What can hang from each mark:
tibos: dilat kegama pato zamu
nifi: sonof
sonof: gezufen relif
pato: tibos
dilat: puvur tibos
zamu: nifi vefi
gezufen: sonof
puvur: dilat sonof
rutib: tibos

Every row comes from one small tree of marks. The marks that hang from a mark follow it in brackets, in alphabetical order. Every link used is in the known rows. Which tree was each row made from?
Known rows:
tibos{kegama zamu}: [-0.466  1.484  0.369 -0.746  1.027  1.466 -0.130 -0.254  0.055 -1.689
 -2.309  1.576  0.162  0.070 -1.383 -2.491  1.506  0.734  0.570 -0.792
  1.842  0.300  0.445  0.452 -1.034  1.425  2.321  1.242  0.673]
tibos{kegama pato zamu}: [-0.891  1.227 -1.136 -0.569  1.492  1.267  0.036 -0.988 -0.361 -4.184
 -2.658  0.919  0.161 -0.419 -0.122 -1.333  2.049  1.514  0.893 -2.298
  2.000  0.015  0.712  0.012 -1.298  1.032  0.416  0.080  1.705]
dilat{puvur tibos{zamu}}: [-1.043  1.294 -0.006 -0.726  0.084 -1.487  1.328  0.958  2.481  3.225
 -0.593  3.737 -0.192  0.064 -1.933 -2.260  1.270  0.812 -1.380 -2.140
 -1.418  1.246  0.367  0.880 -0.178 -2.273  0.295  1.372 -3.191]
zamu{nifi{sonof{gezufen relif}} vefi}: [ 0.553  1.417 -0.764 -0.394 -0.906  0.142 -3.474 -0.063  1.245  6.615
 -1.901  1.846 -0.203 -0.611 -1.626 -1.230 -3.390  0.779  2.004  5.436
  0.698  0.790  2.173  1.622 -1.384  0.028  5.228  2.149 -0.858]
rutib{tibos{dilat kegama pato zamu{nifi}}}: [-0.283  1.040 -2.078 -0.854  1.401  1.933 -0.395 -1.614 -0.766 -1.230
 -2.404 -0.869  0.304  0.521 -0.964 -2.045  1.087  2.317  1.228 -1.522
 -0.831 -0.255  0.896  1.967 -0.280  2.324 -1.544  0.429  0.654]
gezufen{sonof}: [ 0.590  1.544  1.967 -0.338 -0.221 -0.280 -2.037 -0.408  3.019  1.723
 -1.437  1.829  1.090 -0.765 -0.824 -1.618 -2.828  0.438  1.375  2.694
 -0.248  1.300  1.377 -0.183  0.533  0.141  2.437  2.344  0.843]
zamu{nifi}: [ 0.304  1.132  0.311 -1.323 -0.437 -0.014 -1.542 -0.406  1.360  4.422
 -1.112  0.294  0.136 -1.160 -2.325 -2.068 -2.590 -0.209  1.812  1.264
 -1.041  0.418  0.824  0.407 -1.431  1.972  1.633  2.353  0.011]
nifi{sonof}: [ 0.479  1.290  0.606 -0.580 -0.583 -0.182 -2.807 -0.657  2.618  1.127
 -1.170  1.596  0.748 -1.026 -1.493 -0.076 -1.736 -0.683  1.633  2.690
  0.205  0.904 -0.064 -0.311  0.184 -0.719  5.415  1.985 -0.645]
dilat{puvur tibos{pato}}: [-1.138  0.982 -0.464 -0.809 -0.120 -2.530  1.366  0.094  2.821  2.642
  0.241  3.186 -0.030 -0.564 -1.487 -0.539  0.300  0.969 -0.648 -2.205
 -1.528  0.876  0.790  0.777 -0.033 -1.426 -1.369  0.197 -2.472]
tibos{dilat}: [ 0.206  1.175  1.845 -1.709 -0.151  0.673 -0.262 -1.284  2.312  0.055
 -0.759  1.004  0.852  0.661 -2.441 -1.194 -0.885 -0.062  1.051 -0.101
 -0.837  0.603  0.005  0.449 -0.254  4.097  1.648  1.170  0.723]
pato{tibos{dilat{puvur} kegama zamu}}: [-0.721  1.244  1.691 -1.383  0.452  0.919  0.297 -0.878 -0.034 -0.305
 -1.492  0.956  0.210  1.091 -1.936 -3.027  0.545 -0.037  0.559 -2.370
  0.315  0.218  0.569  1.545 -0.044  1.536 -0.121  1.547  0.039]
tibos{dilat{puvur} kegama zamu}: [-1.358  1.281  0.366 -1.362  1.405  0.998  2.019 -1.051  0.234 -2.839
 -1.798  1.041  0.269  0.528 -1.071 -3.295  2.420  1.023  0.542 -2.631
  0.142 -0.048 -0.571  1.285 -0.226  2.680  1.283  2.472  1.699]
puvur{dilat{tibos}}: [-0.126  0.728  1.702 -1.203 -0.255  0.525  0.712 -0.132  2.702  5.229
 -0.168  1.202  0.051  0.066 -0.814 -0.574  0.392 -0.430 -0.320  0.572
 -1.482  1.019  0.579  1.667  0.164  3.808  1.119  1.438 -2.910]
dilat{puvur{sonof}}: [-0.656  1.031  2.605 -0.874 -0.701 -1.104  0.637 -0.419  3.208  2.869
 -0.218  1.621  0.620 -0.742 -1.475 -1.556 -0.450  0.081 -0.198  1.459
 -1.229  1.162  0.656 -0.459  0.297 -1.418  3.989  2.645 -1.497]
pato{tibos{dilat kegama zamu}}: [-0.240  1.257  1.670 -1.456  0.462  1.680 -0.642 -0.905 -0.254 -0.726
 -1.949  0.588  0.252  1.279 -2.288 -2.613  0.553 -0.051  0.797 -1.829
  0.882  0.216  0.897  1.485 -0.213  2.342 -0.022  1.036  0.273]
nifi{sonof{gezufen relif}}: [ 1.344  1.465  0.525 -0.455 -0.905 -0.417 -4.462 -0.301  2.824  2.217
 -1.747  3.208  1.375 -0.109 -1.436 -0.239 -2.181 -0.420  0.277  4.917
  0.100  1.570  0.411  2.108  0.294 -0.294  7.839  1.694 -0.840]
tibos{dilat kegama pato zamu{vefi}}: [-1.373  1.190 -1.295 -0.822  1.776  2.142  1.139 -1.693 -0.793 -4.587
 -2.782  0.528 -0.312  0.704 -0.192 -1.327  2.670  2.529  1.586 -2.401
  2.339 -0.468  1.318  0.340 -1.107  3.196 -0.611 -0.083  2.647]
tibos{pato zamu{nifi{sonof}}}: [-0.310  1.095 -2.291 -0.637  0.795  0.720 -2.097 -0.690  0.484 -0.817
 -3.115  0.309  0.056 -1.435 -0.051 -1.393  0.199  1.004  1.424 -0.751
 -0.074  0.433  0.516 -0.528 -1.529 -1.304  2.014  1.607  0.861]
gezufen{sonof{relif}}: [ 1.206  1.641  2.212 -0.193 -0.444 -0.919 -2.529 -0.199  2.886  2.111
 -1.463  3.025  1.407 -0.193 -0.992 -1.156 -3.355  0.503  0.477  3.477
 -0.389  1.604  2.327  0.563  1.075  0.019  3.442  2.014  0.795]
rutib{tibos{zamu}}: [ 0.521  1.437  0.280 -0.401  0.171  1.541 -1.617 -0.256  1.199  1.692
 -1.763  1.429  0.654  1.018 -1.890 -1.839 -0.355  1.073 -0.130  0.416
 -1.053  0.977  0.765  0.771 -0.610 -0.146  1.358  0.319 -2.360]
dilat{tibos}: [ 0.140  1.163  0.615 -1.003 -0.423 -0.626 -0.452  0.453  2.646  3.578
 -0.420  2.924  0.044  0.133 -2.983 -0.612 -0.238  0.298 -0.399 -0.116
 -0.454  1.161  1.209  0.880  0.105  0.691  0.399 -0.173 -2.576]
rutib{tibos{kegama pato zamu{nifi}}}: [-0.097  1.143 -1.922 -0.416  1.138  1.562 -1.054 -1.020 -0.679 -0.035
 -2.353 -0.167  0.209  0.056 -0.854 -1.862  0.523  2.080  1.084 -0.714
 -0.295 -0.018  1.235  1.442 -0.827  0.668 -0.950  0.184 -0.419]

Write each row's tree:
[-0.769  1.008 -2.117 -0.818  1.043  0.053  0.184  0.091  0.124  0.715
 -2.074  1.368 -0.548 -0.610 -1.408 -1.533  2.158  1.701  0.217 -2.253
  0.525  0.270  1.445  1.335 -0.453  0.221 -1.415  0.096 -0.648]	dilat{tibos{kegama pato zamu{nifi}}}
[ 0.020  1.304  0.275 -1.016  0.195  1.332 -2.501 -0.277 -0.473  1.903
 -2.599  0.664  0.057  0.093 -1.810 -2.974 -0.591 -0.277  1.133  0.297
  1.120  0.464  0.970  2.072 -0.707  0.259  1.938  1.819 -0.454]	pato{tibos{kegama zamu{nifi{sonof{gezufen}}}}}
[-0.377  0.713  1.420 -1.229  0.129  0.776  1.190 -0.310  1.961  4.384
 -0.255  0.957 -0.062  0.060 -0.711 -0.723  1.089 -0.185 -0.041  0.257
 -0.539  0.625  0.626  2.151  0.319  4.411  0.885  1.348 -2.243]	puvur{dilat{tibos{kegama}}}
[-0.989  1.015  0.552 -0.657 -0.179 -0.828  0.612  0.898  2.929  4.026
 -1.418  2.920 -0.040 -0.019 -1.532 -2.525  2.618  1.207 -2.172  0.336
 -1.303  1.869  0.824  1.516  0.668 -3.214  3.245  1.954 -3.688]	dilat{puvur{sonof{gezufen}} tibos{zamu}}
[-1.720  0.982 -2.233 -0.714  0.992 -1.513  1.935  0.205  0.570  1.511
 -1.109  2.133 -0.682 -0.930 -0.803 -2.269  2.170  1.809 -0.204 -3.223
 -0.619  0.269  0.800  1.490 -0.326 -1.394 -1.953  1.291 -1.253]	dilat{puvur tibos{kegama pato zamu{nifi}}}
[-0.046  1.299 -0.612 -0.505 -0.643  0.344 -2.266 -0.262  1.115  5.840
 -1.390  0.699 -0.618 -1.237 -1.703 -1.190 -3.035  0.597  3.003  3.947
  0.804  0.307  1.864 -0.054 -1.430 -0.257  3.447  2.340 -0.777]	zamu{nifi{sonof} vefi}
[-0.069  0.269  1.773 -1.050 -0.295  1.292 -0.329 -0.489  3.252  5.150
 -1.528 -0.207  0.273 -0.277  0.349 -0.400  2.584  0.590 -1.247  3.335
 -1.066  1.776  1.478  2.241  1.334  2.312  4.319  1.584 -3.010]	puvur{dilat{tibos{pato}} sonof{gezufen}}
[-0.029  1.508 -0.321 -0.106  0.644  2.058 -0.683 -0.394 -0.033  1.292
 -1.877  1.291  0.056  1.236 -1.703 -1.880  0.327  1.884  0.602  0.771
  0.813  0.353  1.567  1.198 -0.708  0.589  0.768 -0.039 -1.756]	rutib{tibos{kegama zamu{vefi}}}
[-0.677  0.627 -0.207 -1.096  0.821  1.020  1.093 -0.396  0.954  3.310
 -1.308  0.263 -0.429 -0.445  0.332 -1.163  2.040  0.543  0.097 -0.964
 -0.707  0.411  0.735  1.901 -0.141  3.584 -0.168  1.516 -1.530]	puvur{dilat{tibos{kegama pato zamu{nifi}}}}
[-1.029  1.077 -1.122 -1.194  1.896  1.750  0.880 -1.870 -0.515 -5.880
 -2.764  0.086  0.309  0.296 -0.216 -1.596  2.967  1.828  1.144 -3.340
  1.281 -0.373  0.234  0.667 -0.559  3.476 -0.565  0.363  3.123]	tibos{dilat kegama pato zamu}
[-1.943  1.184 -1.526 -0.342  0.860 -1.222  2.309  0.303  0.877  1.192
 -0.871  3.121 -0.824 -0.136 -0.753 -1.491  2.322  2.204 -0.440 -2.726
  0.552  0.457  1.424  0.989 -0.533 -1.839 -1.601  0.163 -1.879]	dilat{puvur tibos{kegama pato zamu{vefi}}}
[-1.768  0.819 -0.572 -0.513  0.823 -1.056  2.093  0.087  1.415  0.583
 -1.499  1.794 -0.409 -0.727 -0.541 -1.603  3.838  2.035 -1.216 -1.930
 -0.124  0.772  1.482  0.711  1.080 -2.867  0.402  1.053 -1.793]	dilat{puvur{sonof} tibos{kegama pato zamu}}
[-0.028  1.143  2.295 -1.661 -0.043  0.955 -0.584 -1.234  0.380  0.571
 -0.898  0.469  0.444  0.948 -2.653 -1.714 -0.914 -0.545  1.349 -0.861
  0.735  0.048  1.113  1.595  0.150  3.505 -0.319  0.650  0.305]	pato{tibos{dilat kegama}}
[ 0.122  1.130 -0.738 -0.402  0.557  0.834 -0.905 -1.362  0.455 -0.037
 -1.064  0.501  0.649  0.306 -1.264 -0.280 -0.570  1.539  1.080  0.067
 -0.075  0.041  1.317  1.330 -0.167  1.678 -0.853 -0.791 -0.651]	rutib{tibos{kegama pato}}
[-1.658  1.410  0.284 -0.929  1.314  1.371  2.251 -0.893 -0.065 -1.540
 -1.726  1.537 -0.338  0.977 -0.959 -3.106  2.153  1.764  0.960 -1.673
  1.252 -0.176  0.512  1.008 -0.720  2.366  1.060  1.920  1.127]	tibos{dilat{puvur} kegama zamu{vefi}}
[-1.681  1.342 -0.462 -0.456  0.511 -0.995  2.152  0.790  1.170  2.786
 -0.647  3.660 -0.775  0.253 -1.706 -2.277  2.032  1.632 -0.701 -1.716
  0.375  0.635  1.193  1.427 -0.226 -1.506 -0.170  1.022 -2.659]	dilat{puvur tibos{kegama zamu{vefi}}}
[-1.427  1.262 -0.464 -0.714  0.622 -1.347  2.016  0.689  1.367  1.914
 -0.682  3.385 -0.363 -0.063 -1.761 -2.510  2.166  1.149 -0.988 -2.451
 -0.307  0.712  0.462  1.549  0.031 -1.295 -0.042  1.423 -2.293]	dilat{puvur tibos{kegama zamu}}
[-1.372  1.073 -2.367 -1.075  1.852  2.117  0.901 -1.649 -1.513 -2.686
 -3.162 -0.693 -0.653 -0.019 -0.175 -2.191  2.125  2.648  2.309 -2.197
  1.753 -0.788  1.471  0.764 -1.436  3.369 -1.311  0.839  3.008]	tibos{dilat kegama pato zamu{nifi vefi}}
[ 0.212  1.432  0.265 -0.586  0.362  2.248 -0.796 -0.792  0.877  1.322
 -1.827  0.985  0.296  1.811 -1.957 -1.900  0.183  1.724  0.400  0.345
 -0.818  0.694  1.158  1.027 -0.522  1.365  0.691  0.204 -1.747]	rutib{tibos{dilat zamu{vefi}}}
[-0.927  1.203 -1.386 -0.423  0.864  0.379  0.503  0.169  0.433  0.361
 -1.847  2.486 -0.720  0.210 -1.414 -0.757  2.316  2.113 -0.021 -1.751
  1.820  0.435  2.028  0.776 -0.570 -0.086 -1.161 -1.057 -1.361]	dilat{tibos{kegama pato zamu{vefi}}}
[-0.362  1.120 -0.959 -0.702  0.382 -0.052 -0.347  0.283  1.757  0.694
 -1.729  2.634 -0.171  0.070 -1.622 -0.682  1.700  1.262 -0.735 -2.109
 -0.099  1.102  1.193  0.265 -0.511 -0.756 -0.581 -0.660 -1.888]	dilat{tibos{pato zamu}}
[-0.538  0.860  0.388 -0.567 -0.548 -2.306  0.235  0.166  3.198  3.732
 -0.636  3.163  0.343 -0.218 -1.095 -0.545  1.303  1.453 -1.978  0.803
 -1.500  1.698  1.826  1.812  1.161 -2.444  2.338  0.555 -2.853]	dilat{puvur{sonof{gezufen relif}} tibos{pato}}
[-1.797  0.922 -2.270 -1.350  1.967  0.570  1.876 -1.766 -0.930 -3.367
 -2.430 -0.546 -0.150 -0.665  0.132 -2.975  2.498  2.046  1.616 -3.848
 -0.257 -0.704  0.041  1.314 -0.890  2.433 -1.380  2.320  3.211]	tibos{dilat{puvur} kegama pato zamu{nifi}}
[-0.386  0.991  2.217 -1.577 -0.329 -0.004  0.418 -1.242  3.002  1.135
 -0.714  0.891  0.870  0.325 -1.744 -1.925  0.132  0.271  0.214  0.872
 -1.579  0.942 -0.068  0.986  0.434  2.257  3.326  2.446  0.043]	tibos{dilat{puvur{sonof{gezufen}}}}
[-1.721  1.060 -1.182 -1.165  1.914  0.602  2.075 -1.747 -0.191 -5.374
 -2.101  0.467  0.219  0.112  0.208 -2.147  3.167  1.856  0.805 -4.088
  0.404 -0.360 -0.198  0.793 -0.461  2.221 -0.737  1.242  2.709]	tibos{dilat{puvur} kegama pato zamu}
[-1.205  0.871  0.001 -1.135  1.024  0.653  1.129 -1.540  1.606 -3.244
 -2.322  0.333  0.421  0.018  0.119 -1.767  2.656  1.643 -0.046 -2.606
 -1.119  0.650  0.182 -0.623 -0.099  0.111  1.201  1.602  1.240]	tibos{dilat{puvur{sonof}} pato zamu}
[-0.264  1.271 -2.099 -0.142  1.041  1.818 -0.808 -0.870 -0.901  0.981
 -2.331  0.137 -0.221  0.300 -0.784 -1.617  0.394  2.562  1.310 -0.003
  0.480 -0.093  1.973  1.197 -1.152  0.352 -0.878 -0.216 -0.743]	rutib{tibos{kegama pato zamu{nifi vefi}}}
[-1.390  0.877 -0.241 -1.421  1.130 -0.468  2.062 -2.317  0.730 -3.592
 -0.624  0.375  0.509 -0.332 -0.448 -0.876  1.169  1.288  1.697 -2.641
  0.097 -0.579  0.002  1.134 -0.103  3.748 -1.336  0.773  2.664]	tibos{dilat{puvur} kegama pato}
[-0.855  1.128  1.542 -1.291  0.532  0.926  1.012 -0.770  1.971 -0.840
 -1.944  0.837  0.480  0.549 -1.207 -2.913  2.139  0.826 -0.341 -1.158
 -1.363  0.957 -0.168 -0.029  0.177  0.470  3.174  2.736  0.174]	tibos{dilat{puvur{sonof}} zamu}
[-0.528  1.113  2.133 -1.562 -0.096  0.155  0.258 -1.200  0.602  0.849
 -0.460  0.808  0.415  0.799 -2.445 -2.120 -0.728 -0.495  1.094 -1.282
  0.030  0.068  0.748  1.758  0.240  2.604 -0.623  1.281  0.030]	pato{tibos{dilat{puvur} kegama}}
[-0.611  1.252 -1.781 -0.458  0.683  1.153 -1.060 -0.436  0.163  0.906
 -2.798  0.848 -0.557 -0.622 -0.358 -1.538 -0.009  1.926  1.412 -0.669
  0.969  0.368  1.854 -0.921 -2.611 -0.355  0.310  0.556  0.373]	tibos{pato zamu{nifi vefi}}
[ 0.195  1.284  1.996 -1.459 -0.085  1.480 -1.230 -0.680  0.781  0.585
 -1.859  0.855  0.396  1.422 -2.426 -2.382 -0.298 -0.459  0.351 -1.521
 -0.155  0.782  0.893  0.749 -0.410  1.483  0.515  0.953 -0.550]	pato{tibos{dilat zamu}}
[-0.020  1.005 -0.652 -0.889  0.811  1.243 -0.274 -2.008  0.399 -1.384
 -1.131 -0.191  0.763  0.804 -1.395 -0.531  0.318  1.780  1.345 -0.770
 -0.495 -0.191  0.923  1.801  0.216  3.278 -1.539 -0.606  0.278]	rutib{tibos{dilat kegama pato}}
[-1.344  1.005 -1.815 -0.810  0.470 -1.751  1.245  0.435  1.674  2.879
 -0.983  2.402 -0.503 -0.846 -1.006 -2.037  1.293  1.433 -0.686 -3.031
 -1.792  0.800  0.720  0.909 -0.641 -2.359 -1.368  1.224 -2.137]	dilat{puvur tibos{pato zamu{nifi}}}
[-0.700  0.680  0.388 -1.006  0.769  1.070  1.239 -0.419  1.321  2.382
 -1.150  0.751 -0.229 -0.046  0.315 -0.785  2.310  0.525 -0.225 -1.079
 -0.400  0.580  0.672  1.706  0.039  3.477  0.072  0.942 -1.705]	puvur{dilat{tibos{kegama pato zamu}}}
[-0.584  1.135 -1.799 -0.559  0.387  0.129 -0.366  0.486  1.029  2.947
 -1.923  2.176 -0.813 -0.199 -1.545 -1.167  0.948  1.860  0.105 -1.367
  0.237  0.796  2.100  0.418 -1.072 -0.825 -1.046 -0.328 -1.949]	dilat{tibos{pato zamu{nifi vefi}}}
